Each row was made from one walk, in order. Every step used is in the known rows, and no mark comes twice. Write each row's walk.
Known rows:
riki-gani: [41 -70 2 -21 19 -11 -5 16 -27 29 7 2 0 43 21 2 30 2 11 2 38 -20 -2 26 26 -15 12 -7 -44 14 -4 3 -23 -46 17 32]
gama-nafad: [-7 -7 -46 -22 -1 -12 15 -35 12 11 26 5 -16 -12 1 31 8 -1 19 -4 32 24 -1 6 18 2 -14 -13 61 4 -5 9 -19 -6 25 14]
riki-gama-rupa-difa: [19 -24 58 -54 -8 0 -39 -9 -4 -38 3 3 -5 0 13 -16 8 2 -4 -13 26 -35 18 -8 -24 -27 10 1 64 13 30 -4 -1 -1 7 -23]
repup-guvul-gama: [16 41 64 31 15 0 37 17 -2 28 3 -4 21 35 2 10 -29 -5 14 0 13 12 -17 -2 19 -3 -19 -18 -59 -2 -13 0 3 -2 7 9]
dulu-repup-guvul-gama-pasit: [5 54 47 38 -4 -2 -21 29 8 89 -4 12 36 -4 -6 -1 -80 10 -18 -6 3 82 -14 -21 0 -6 -10 -7 -73 0 -12 -4 58 -5 1 4]
labazo-difa-rupa-gama-pasit-mutil: [-30 -40 -37 58 -35 8 -76 20 27 -29 -25 4 18 -7 -25 -10 -10 7 -16 11 -57 38 10 -14 -48 10 27 16 -7 19 5 15 19 4 -14 -14]
gani-riki-gama-pasit: [43 -22 -31 24 20 -16 -29 2 19 3 -33 17 31 12 -4 4 -4 12 -10 0 -1 -9 -14 20 -25 -28 3 9 -19 20 3 -2 16 -54 4 -2]
mutil-pasit-gama-riki-gani: [17 -63 55 0 32 -16 -9 2 -10 62 17 32 -22 -2 13 1 -10 10 -1 -7 26 3 -2 25 26 -6 -21 27 -69 21 -31 28 -23 -48 15 2]
labazo-difa-rupa-gama-riki: [0 15 -6 17 -25 7 -15 -9 31 14 -8 -2 2 -11 -12 1 26 -6 -22 -6 -64 -39 3 -14 -18 13 -2 20 -17 6 -33 4 15 14 -40 -15]
dulu-repup-guvul-gama-rupa-difa: [2 28 78 -31 -8 1 -20 14 -8 41 18 -3 19 -12 3 -27 -38 2 -25 -17 28 21 5 -25 2 -10 -9 -11 28 5 24 -10 47 55 -14 -23]
bebun-labazo-difa-rupa: [-9 19 -16 -7 -56 13 -16 -5 -13 -24 -23 -12 -22 33 11 2 31 -29 -28 10 -30 -14 4 5 -6 16 39 -1 7 -5 -6 15 -15 65 -18 24]
mutil-pasit-gama: [-28 -28 38 26 18 -4 -24 -14 -14 -34 3 15 -41 -15 9 3 -19 -7 -12 3 32 33 5 11 20 6 -4 29 -12 -14 -3 26 -8 -21 -6 0]
lumub-bebun-labazo-difa-rupa: [-12 31 -17 -33 -47 11 -35 -13 -2 -6 -20 -20 4 50 -11 18 26 -22 -19 16 -49 -6 10 -12 4 18 43 -4 40 -23 -6 -3 -12 87 -10 30]
lumub-bebun-labazo: [7 36 -30 -53 0 21 20 -13 -24 -25 -7 -29 1 65 -7 15 33 -3 13 20 -22 -4 7 -23 31 1 13 -16 12 -47 31 -26 -30 12 5 42]
repup-guvul-gama-pasit: [7 49 71 45 -1 0 -15 11 11 58 -6 17 28 11 -15 6 -57 8 6 -5 -4 59 -18 -11 -2 -5 -19 -10 -83 12 -28 8 33 -28 34 -2]
gani-riki-gama: [55 -36 -47 7 37 -18 23 7 6 -32 -28 -3 23 42 13 8 30 0 -2 5 17 -63 -12 32 -6 -27 8 4 15 8 22 -11 -13 -29 -27 9]
difa-rupa-gama-nafad: [4 9 -115 -2 -7 7 -28 -33 40 9 20 -1 -30 -59 -24 28 13 -5 7 -5 -9 -9 5 6 -13 21 -1 6 93 29 -4 3 5 -16 7 -11]
bebun-lumub: [28 3 -18 1 -4 4 46 -3 -18 -46 31 1 -4 67 27 -7 47 -6 -7 13 -22 17 -3 19 14 -3 47 -21 -44 -19 0 -11 -10 -34 -22 24]
dulu-repup-guvul-gama-rupa-difa-labazo: [-2 47 40 -18 -20 4 33 47 -19 38 26 -14 8 4 -12 -34 -63 -12 -19 -3 -7 37 13 -32 2 -3 3 -1 52 2 25 -19 19 115 -19 -7]
rupa-difa: [-2 -30 59 -22 -7 11 1 -14 -24 -36 -1 -5 -4 13 11 -1 24 -10 -16 -4 25 6 16 -11 21 -23 3 1 41 -2 13 1 8 2 -7 5]
gama-guvul-repup: [-54 24 24 -5 12 7 -24 17 -37 37 11 2 51 -13 16 -4 31 14 16 4 60 -9 -6 25 -2 13 -12 -2 6 -9 -12 -12 10 -26 13 21]
lumub-bebun-labazo-difa: [4 22 46 -47 -44 10 -9 -5 -17 -3 -19 -21 2 93 6 17 33 -17 -1 15 -31 1 9 -22 21 2 19 -21 0 -58 -7 -9 -26 21 -2 36]
suvon-nafad: [-36 16 -28 -17 -9 -12 65 -5 -18 -20 -16 -1 -15 -19 21 26 6 -4 10 11 53 12 -10 5 29 -2 14 -11 -7 -37 18 -2 -47 26 0 -3]
guvul-gama-rupa: [-16 8 -5 -18 15 -5 -16 -10 8 -20 10 -5 14 9 -6 -27 0 10 5 -12 -15 -42 -9 -6 -10 4 -21 -13 -27 0 3 1 2 24 20 -10]
suvon-nafad-gama: [-18 3 -25 -2 15 -23 60 -12 4 -46 -13 -2 -35 -52 19 4 -36 -5 3 2 51 22 -12 8 10 1 11 -14 -3 -29 25 -1 -19 8 -14 -9]
mutil-pasit-gama-nafad-suvon: [-35 -31 -10 34 24 2 -48 -29 -20 -34 7 17 -58 -83 15 37 0 -1 20 -8 43 79 8 26 49 17 -30 12 43 -21 -22 40 -14 -19 58 -21]
mutil-pasit: [-35 -26 40 -7 4 -5 20 -32 -40 -21 8 19 -18 7 15 12 7 -14 -13 6 54 45 -1 19 38 2 5 14 -13 -27 2 6 -15 -29 10 22]
labazo-difa: [-8 -23 65 0 -36 -11 -15 -1 -12 -11 -16 -4 1 59 23 6 24 -18 -12 2 0 3 2 -3 11 -4 13 -10 -25 -29 -24 13 -10 8 -15 19]
difa-rupa: [-23 0 -68 6 0 0 -16 -16 -2 -36 -6 -10 4 -11 -3 5 18 -10 -15 8 -11 -11 1 9 3 11 33 13 26 15 8 3 1 66 -17 21]
labazo-difa-rupa-gama: [8 -5 -26 20 -36 12 -56 -1 17 -20 -19 -12 -14 -1 -6 3 32 -20 -24 2 -43 -37 9 -3 -22 17 26 13 15 2 -17 3 19 -3 -36 -8]
difa-rupa-gama-guvul-repup: [-40 37 -39 13 7 25 -59 19 -13 33 7 -4 39 -56 -6 -6 36 11 3 3 22 -37 0 23 -31 30 -1 15 32 14 -11 -18 32 -35 -3 -1]
riki-gama: [36 -18 11 -9 10 -2 1 12 -1 -31 -12 0 -1 35 24 13 -2 -3 13 4 20 -31 4 8 -11 -25 16 2 -5 -5 14 -7 -26 -42 -9 15]
repup-guvul-gama-rupa: [0 45 39 -1 9 -12 4 4 4 17 17 -4 16 15 -5 -18 -18 8 17 -8 9 -10 -18 -7 -3 10 -14 -21 -39 5 3 0 5 30 18 -14]
suvon-nafad-gama-rupa-difa-labazo: [-31 13 -4 -39 -17 -12 59 5 -13 -50 12 -8 -43 -52 -7 -32 -45 -13 -4 -1 14 19 13 -14 -7 0 15 -3 86 -9 37 -7 -26 102 -1 -26]
difa-labazo: [-11 6 -40 7 -3 2 61 25 -28 -34 9 -20 -10 39 -4 -8 -3 -18 7 16 -25 7 9 -9 17 0 17 6 15 -16 9 -10 -34 59 -11 35]
suvon-nafad-gama-guvul: [-25 14 -3 5 0 -18 81 -6 -7 12 -15 13 -17 -50 22 9 -30 17 28 12 38 24 -5 11 -7 8 18 -8 7 -9 7 -15 14 -21 -7 -16]
bebun-labazo-difa: [9 8 48 -15 -55 12 12 4 -30 -23 -22 -12 -27 77 30 0 40 -24 -13 9 -11 -7 3 -6 9 0 16 -17 -34 -38 -7 10 -28 -3 -12 29]
guvul-gama: [-2 -1 15 13 21 8 16 0 1 -14 -3 -6 17 31 1 -2 -10 -3 -1 -4 -8 -23 -7 -1 11 -8 -27 -10 -47 -6 -15 1 -2 -10 10 14]
dulu-repup-guvul: [12 40 16 11 -4 -14 31 36 -25 53 5 -13 17 17 24 7 -26 -5 -13 9 49 60 -6 -13 31 0 28 -5 -17 -23 33 -18 26 34 -51 27]
rupa-gama: [22 -9 -34 12 7 16 -4 2 -2 -37 -6 -17 -17 6 0 -2 37 -4 2 2 -13 -35 5 -11 -1 0 -1 6 -15 -14 11 -13 9 -73 -24 0]
pasit-mutil: [-36 -59 -43 24 17 -4 25 18 -15 -71 -3 -14 22 33 6 -9 14 9 12 20 4 19 5 -3 5 -5 15 -2 -4 -7 45 3 -33 26 -19 24]
gani-riki-gama-pasit-mutil: [9 -66 -62 48 26 -15 -14 26 18 -40 -32 10 49 23 -10 -7 -11 23 1 14 -9 16 -7 14 -35 -25 12 9 -7 24 39 3 -8 -20 -8 0]

Which walk is each row?
[-25 -9 30 -49 -5 -16 7 -28 1 -49 4 2 -35 -72 9 -24 -20 1 -11 -14 52 7 5 -7 -8 -6 8 -13 66 -5 40 2 4 42 2 -44]  suvon-nafad-gama-rupa-difa
[-3 4 -24 -8 13 -2 14 -29 29 29 26 9 -2 -8 -11 26 -24 1 19 -12 12 7 -7 7 9 -1 -45 -21 33 12 -27 13 -10 -14 42 4]  guvul-gama-nafad
[34 -52 20 -24 24 -14 23 8 -11 62 13 11 12 31 14 1 27 13 11 -5 13 -28 -7 17 26 -16 -10 1 -73 19 -21 5 -23 -31 12 21]  gama-riki-gani
[7 3 -86 20 1 18 -31 -4 13 -39 -9 -18 -15 -27 -15 1 31 -8 -13 4 -32 -39 7 -1 -16 16 21 19 20 13 12 -9 18 -12 -32 -3]  difa-rupa-gama
[11 42 22 9 6 -9 36 -14 26 66 32 11 5 -1 -10 37 -41 -3 31 -9 32 40 -16 7 18 6 -37 -27 22 15 -26 12 -8 -6 40 -1]  repup-guvul-gama-nafad
[-9 -10 21 -11 -16 13 50 19 -35 -37 10 -15 -13 25 -4 -12 -4 -24 -10 9 -12 17 25 -17 18 -15 11 9 64 -5 12 -8 -19 65 -8 18]  rupa-difa-labazo
[-14 -8 -26 26 26 11 -18 -19 -8 -16 3 0 -13 -46 8 32 8 2 31 -13 9 37 -2 17 42 5 -48 -20 13 -16 -33 20 -5 -9 68 -11]  guvul-gama-nafad-suvon
[-8 -13 -25 -19 23 -26 -17 -22 10 -60 12 -9 -22 -27 3 -41 -9 10 -1 -11 7 -18 -6 -1 -19 11 7 -10 3 -2 34 -2 16 16 -8 -8]  nafad-gama-rupa
[10 44 -26 -6 -50 27 -94 -9 25 21 -28 -5 -1 9 -38 10 4 -4 -19 7 -84 18 12 -30 -29 17 26 8 3 -11 -19 -10 35 -15 8 -3]  lumub-bebun-labazo-difa-rupa-gama-pasit
[36 -40 11 -42 13 -11 -22 -12 3 -38 -10 1 14 5 5 -20 31 5 -15 -12 23 -63 5 12 -20 -29 5 3 79 23 35 -6 8 11 -9 -27]  gani-riki-gama-rupa-difa
[-30 -55 -29 51 21 -14 -18 10 15 -60 -10 4 12 -22 -11 -27 -51 20 0 8 -10 73 -1 -8 -28 -5 9 0 -28 11 36 11 14 -11 -4 4]  nafad-gama-pasit-mutil
[-1 6 -4 26 -46 14 -21 5 6 34 -20 2 3 -6 0 8 31 3 4 11 -47 -25 15 1 -36 22 31 16 24 18 -31 -12 48 -31 -26 -13]  labazo-difa-rupa-gama-guvul
[16 34 -43 -19 -40 28 -53 -4 14 -14 -21 -27 -12 32 -23 13 38 -20 -16 12 -71 -35 16 -22 -14 21 31 4 36 -23 -3 -17 6 10 -25 7]  lumub-bebun-labazo-difa-rupa-gama
[13 10 -14 10 14 11 29 -7 14 1 4 -6 -1 -3 -7 -3 31 9 2 -6 -38 -38 -1 -20 3 -1 -27 14 -46 -9 -8 -10 7 -49 -27 -8]  rupa-gama-riki
[-16 8 25 -26 -11 11 23 15 -14 -28 21 -12 -3 15 -20 -38 -24 -12 -8 -6 -34 -13 17 -23 -7 -7 -12 0 53 8 7 -6 -9 87 15 -9]  guvul-gama-rupa-difa-labazo
[46 -26 -80 -12 25 -24 20 -23 33 13 3 12 5 2 0 36 10 2 16 -4 35 -31 -11 37 -4 -18 -15 -8 83 24 6 1 -24 -30 9 1]  gani-riki-gama-nafad
[-32 -33 77 -27 -2 0 -60 -30 -15 -41 16 16 -39 -40 1 -23 -7 0 -24 -14 34 17 19 -5 1 -2 -3 22 58 6 16 24 11 18 10 -35]  mutil-pasit-gama-rupa-difa
[10 52 -22 -24 -28 24 -13 -13 28 24 -12 -16 5 21 -28 12 30 -5 -13 5 -92 -39 9 -32 -10 18 2 11 2 -20 -19 -15 3 26 -26 -1]  lumub-bebun-labazo-difa-rupa-gama-riki
[-24 -4 30 67 9 -2 1 35 10 9 -6 9 48 20 -19 -6 -60 19 15 10 -10 77 -12 -13 -14 -5 -9 -9 -65 17 10 12 5 3 21 0]  repup-guvul-gama-pasit-mutil
[27 -19 -26 -28 3 -8 29 21 -10 -41 1 -11 3 22 -13 -30 7 -10 -11 1 -15 -46 12 4 -19 -20 13 11 96 19 34 -15 -17 75 -12 -12]  gani-riki-gama-rupa-difa-labazo
[18 26 -77 -15 -53 20 -27 -27 30 13 4 -2 -53 -18 -10 25 25 -21 -5 -2 -27 -14 8 1 -19 25 2 -4 81 11 -16 12 -9 -15 4 -8]  bebun-labazo-difa-rupa-gama-nafad
[-8 19 30 9 26 4 47 -9 17 22 6 4 30 17 -5 -3 -12 9 0 -11 -34 -27 -12 -11 12 -9 -49 0 -73 -3 -32 3 -3 7 2 3]  guvul-gama-riki
[0 13 -59 27 -14 21 -2 0 2 18 -11 -2 3 -27 -9 6 32 13 15 13 -38 -30 13 2 -30 21 28 22 31 28 -8 -23 48 -39 -22 -10]  difa-rupa-gama-guvul
[4 23 101 -22 -5 3 -11 -4 -5 11 16 0 12 5 -5 -20 -17 1 -2 -16 22 0 1 -16 1 -9 -18 -15 21 16 9 3 21 35 18 -27]  repup-guvul-gama-rupa-difa
[-31 12 -39 -33 9 -33 24 -21 10 -50 1 -1 -34 -65 9 -22 -25 10 6 -7 41 -4 -13 3 -12 13 12 -16 7 -19 39 -1 -16 41 0 -29]  suvon-nafad-gama-rupa
[53 -7 80 4 30 -12 39 26 0 112 19 17 30 42 6 7 -19 11 21 -9 14 -12 -20 16 26 -13 -33 -11 -109 29 -40 8 -14 -33 26 9]  repup-guvul-gama-riki-gani
[-37 -13 43 -15 -13 2 -3 2 -27 -42 25 5 -47 -21 -13 -31 -32 -15 -18 0 -2 30 27 -11 1 3 6 30 78 2 15 13 -15 76 6 -19]  mutil-pasit-gama-rupa-difa-labazo
[-24 23 -3 -5 21 -24 85 -18 19 -7 -3 8 -16 -58 11 2 -36 7 2 -5 21 12 -17 -4 10 -1 -16 -5 -35 -22 5 1 -18 22 -19 -17]  suvon-nafad-gama-riki
[-18 -44 -50 51 3 11 -35 21 10 -44 -13 -1 15 -7 -19 -14 -3 22 4 12 -31 40 6 -19 -31 -3 4 10 -30 7 30 1 10 -55 -4 -7]  rupa-gama-pasit-mutil
[2 22 -61 15 8 12 5 -13 27 -1 0 -6 1 -34 -20 -1 27 3 -12 -4 -56 -42 1 -12 -12 12 -5 26 -11 14 -9 -7 16 5 -34 -12]  difa-rupa-gama-riki
[25 -6 22 10 -6 -1 -46 6 11 5 -19 20 9 10 6 9 -29 11 3 -2 1 21 1 -1 -28 -25 13 8 -34 8 -4 1 7 -63 19 3]  riki-gama-pasit
[39 -42 42 -11 35 -6 22 14 4 79 13 16 26 33 5 -3 -2 13 9 -13 -6 -40 -12 16 19 -18 -39 -6 -97 25 -41 7 -16 -39 27 13]  guvul-gama-riki-gani
[-29 27 4 7 13 24 -38 23 -24 32 9 -3 36 -27 7 -9 40 15 15 2 40 -34 -1 17 -18 18 -20 5 5 -9 -11 -22 25 -82 2 3]  rupa-gama-guvul-repup
[1 26 14 41 20 4 2 -4 -10 18 9 2 -8 -40 8 41 -9 -1 42 -9 29 65 -10 15 49 10 -43 -25 3 -12 -31 20 -4 -4 67 -15]  repup-guvul-gama-nafad-suvon
[23 -37 9 -25 30 -31 59 5 5 53 5 18 -17 -33 20 2 -24 11 12 -8 44 -6 -16 24 19 -10 -9 -8 -64 7 -8 6 -32 -24 8 -6]  suvon-nafad-gama-riki-gani
[-63 38 14 -5 18 -8 13 14 -19 25 4 10 22 -74 21 -4 -19 14 16 2 91 11 -15 33 -10 19 -10 -11 16 -18 1 -12 3 -18 11 -6]  suvon-nafad-gama-guvul-repup
[1 15 -66 35 -14 17 -75 -10 24 -1 -16 5 -4 -48 -30 -3 -1 5 -19 -1 -48 12 3 -11 -33 11 16 23 -7 24 -7 -1 47 -37 0 -14]  difa-rupa-gama-pasit
[7 56 76 28 21 -3 67 7 13 59 12 6 34 24 -4 8 -31 6 12 -7 -12 4 -20 -14 20 -4 -41 -8 -85 1 -30 3 1 14 0 0]  repup-guvul-gama-riki
[57 -48 0 -12 24 0 6 13 2 59 11 6 -2 14 5 -3 35 13 11 -8 -8 -51 -2 9 9 -11 -18 8 -71 18 -19 -5 -9 -88 0 3]  rupa-gama-riki-gani
[45 -45 13 -6 -13 -3 -35 13 16 73 -2 11 1 12 1 1 32 -2 -10 -9 -31 -50 1 14 -9 2 4 13 -50 31 -46 10 1 -32 -10 -5]  labazo-difa-rupa-gama-riki-gani
